Each row was made from one small tree. The marks that hang from a mark follow it in brackets, in alphabetical order. Every link used is in the known rows. Write each row's tree.
Known rows
gabo{gede}: [ 38 -68   9 -23  26 -12  -2 -47  -7  32   3 -21 -10  -7  16  -8 -13  12
 -25]
mise{sogok{gabo} tegal}: [-16 -38  -7   1  -8  43 -21   4 -19  18   3 -36   3   7  27   4  26   2
   6]
mise{sogok tegal}: [-17 -31  -9   1  -2  21   3  -1 -41  25   4 -21 -33  -8  14  -4  32  12
 -12]
gede{mise}: [ -5 -57   7 -72  22 -12 -31 -54 -18 -15  -5 -17 -32   6 -12  54 -55  13
 -13]
zedod{sogok{gabo{tegal}}}: [ 22 -18 -31  -5  -4  -2  -4 -51  -6   6 -10 -44  50  28  24  22 -23  23
   8]
mise{gede{gabo} sogok{zedod} tegal}: [-38 -64 -20  23  -2  22 -16  14   3 -10  12 -49  -7  10  26 -17  12  -6
  -6]
gabo{sogok tegal}: [ -9   8 -48  16  12  -5  16 -49 -40  12   9 -32  20  -4  26  16   4   1
 -22]
gede{gabo}: [  3 -47 -35 -72  11   7 -37 -48 -20  -5   5 -24 -18  -2  21  13 -71  16
   1]
gabo{tegal}: [  2  -6 -25  -4  12   0  -2 -24 -22   7   1 -34 -19 -13  21  14 -24  10
  -9]
gede{gabo{tegal} mise}: [ -8 -54 -51 -20  13  -6 -41 -42 -31 -39 -21 -32 -23  -6  17  68 -70  30
  12]
zedod{sogok{gabo{gede tegal}}}: [ 55 -57 -23  33   2 -17  10 -60   3  26 -19 -43  60  24  32   5   0  29
  -1]
gede{gabo{tegal} mise{sogok}}: [-19 -60 -45 -11   6   0 -38 -28 -46 -25 -40 -26 -29   4   1  56 -13  36
  -3]
mise{gede sogok{gabo{tegal}}}: [  2 -45   2  42   8  16 -13  12  -7 -18 -19 -55  -4  17  36 -18  50   3
  -6]
gabo{gede sogok}: [ 26 -51 -15  -3  23 -19  18 -73 -22  38  11 -19  28   3  21  -7  15   3
 -36]
zedod{sogok{gabo mise{gede}}}: [ 35 -30  25 -33  11 -14 -22 -42  43   2 -11 -34   6  69  -4  -2 -22   4
  -4]
zedod{sogok{gabo mise{gede tegal}}}: [ 25 -27   8  18  -1  -3  -8 -21  32   3  -2 -36   0  53  15   5 -12   9
  13]
gabo{gede sogok{zedod} tegal}: [ -4 -19 -31  53  15 -10  25 -46  11  39  20 -49  64   7  18   9  23 -18
 -30]
mise{gede{gabo}}: [ 10 -73 -19 -36  18  -7 -28 -35 -14 -33   4 -35 -29   3  38 -14 -53  15
  -7]
gede{mise{sogok tegal}}: [-28 -61  -2  -8   4   5 -14 -15 -43  -1 -16 -15 -41  -3  -4  43  15  21
 -10]
sogok{gabo mise zedod}: [-16  11  29 -68  13  37 -56 -11  83  30  22 -50  16  51 -28  33 -51 -43
   9]
mise{sogok{zedod} tegal}: [-46 -22   0  -4  -4  32  -2   9   0  36  21 -40  -1   4  -3   4  26 -16
 -15]

Which tree is each row?
[-10 -72  -1 -12  26 -22  -2 -76  15  20  13 -30  51  24 -17  45  -7 -17
 -33]	gabo{gede{mise} sogok{zedod}}
[-46 -51 -37 -12   4  12 -43 -18  -4 -16 -22 -44   2  18 -15  62 -18   9
  -3]	gede{gabo{tegal} mise{sogok{zedod}}}
[ -1 -36 -67  43  15 -14   2 -43 -36 -33   1 -43  13   2  58  -4  -9  13
 -10]	mise{gede{gabo{sogok tegal}}}
[-31 -31  21 -54   3  41 -38  -8  34  26  11 -52  38  36 -11   5  10 -27
  -9]	mise{sogok{gabo zedod}}
[ 33 -23  23 -34  17 -35   0 -49  19  10 -12 -18 -31  55 -16  -7 -20  16
 -22]	zedod{sogok{mise{gede}}}
[ -7 -15  44 -31  21  23 -47   2  91   0  20 -58   3  58 -13   7 -32 -47
   2]	sogok{gabo mise{gede} zedod}
[ 26 -75  -8  26  25 -29  -5 -43 -16  -3 -24 -29 -16 -10   9  46 -16  25
 -14]	gabo{gede{mise} tegal}
[  3  -7   8 -10  23  -5  -2 -48  53  62  20 -28  31  42 -27  13   5 -36
 -34]	gabo{gede sogok{mise zedod}}
[-23  -2 -12  -6   4  35 -29  -9  42   6  22 -69  49  17  17  26 -33 -28
  13]	sogok{gabo{tegal} zedod}
[-22 -22 -12   7   6  19 -33  11  53  -9  23 -45 -32  26  11  11 -50 -20
  10]	sogok{mise{gede{gabo} tegal} zedod}
[-24 -32  11  40   5  25 -17  21  32 -10   1 -73  29  30  18 -13  44 -24
  -8]	mise{gede sogok{gabo{tegal} zedod}}
[ 18  -1  13  28  18  11 -29  12  42 -15  -7 -52 -26  33  21   8 -13 -13
   9]	sogok{gabo{tegal} mise{gede}}
[-10 -12 -82   9   6   1  -6 -56 -43  -9   3 -34  26  -2  41  22 -30  12
  -6]	gede{gabo{sogok tegal}}
[  3 -70   0  26  17   5 -31 -28  48  -3  -2 -59  51  21   3  59 -24 -12
   7]	sogok{gabo{gede{mise} tegal} zedod}
[-37  -2 -75   6   3  11 -10 -46  -2   4  21 -51  57  11  23  31 -34 -14
  -6]	gede{gabo{sogok{zedod} tegal}}
[ -9 -56   6  33   4   7  12  12 -32  -2   0 -29 -45  -5  31 -30  50  10
 -21]	mise{gede sogok tegal}
[ -9 -27   5 -41  20   7 -46 -11  63 -10  13 -44 -27  42  -9   7 -61 -22
  -5]	sogok{mise{gede{gabo}} zedod}
[ 38 -51 -12  37  15   9  -9 -24   9  14  -5 -49  29   0  42   7  -1   7
   5]	sogok{gabo{gede tegal}}
[ 44 -37  29 -25  24  12 -37 -28  52  37  -4 -29  -4  34  -2  11 -20  -7
  -1]	sogok{gabo{gede} mise}
[ 57 -21  -5  30   8 -13  -3 -46  37  40 -26 -34  32  50   0  21  -2  19
   4]	zedod{sogok{gabo{gede tegal} mise}}
[ 34  -8   1  25   7 -13 -10 -25  35  -4 -21 -45   8  59   9   9  -8  10
   4]	zedod{sogok{gabo{tegal} mise{gede}}}
[-54 -49 -62  -9   0  12 -25 -55  -9 -15  24 -34  40  13  10  72 -54  -8
   5]	gede{gabo{sogok{zedod}} mise{tegal}}
[  1 -69 -38  15   6   5 -14 -12 -23 -35  12 -38 -34 -13  57 -10 -41  18
   9]	mise{gede{gabo} tegal}
[-32  55 -22   9  12  10  -1 -25  38  37  19 -41  23  35 -20  38  -4 -36
 -17]	gabo{sogok{mise zedod} tegal}
[ -4  46 -30  13  15  -2   1 -34  -3  26   0 -23  -9  23  -2  30   2  -9
 -18]	gabo{sogok{mise} tegal}
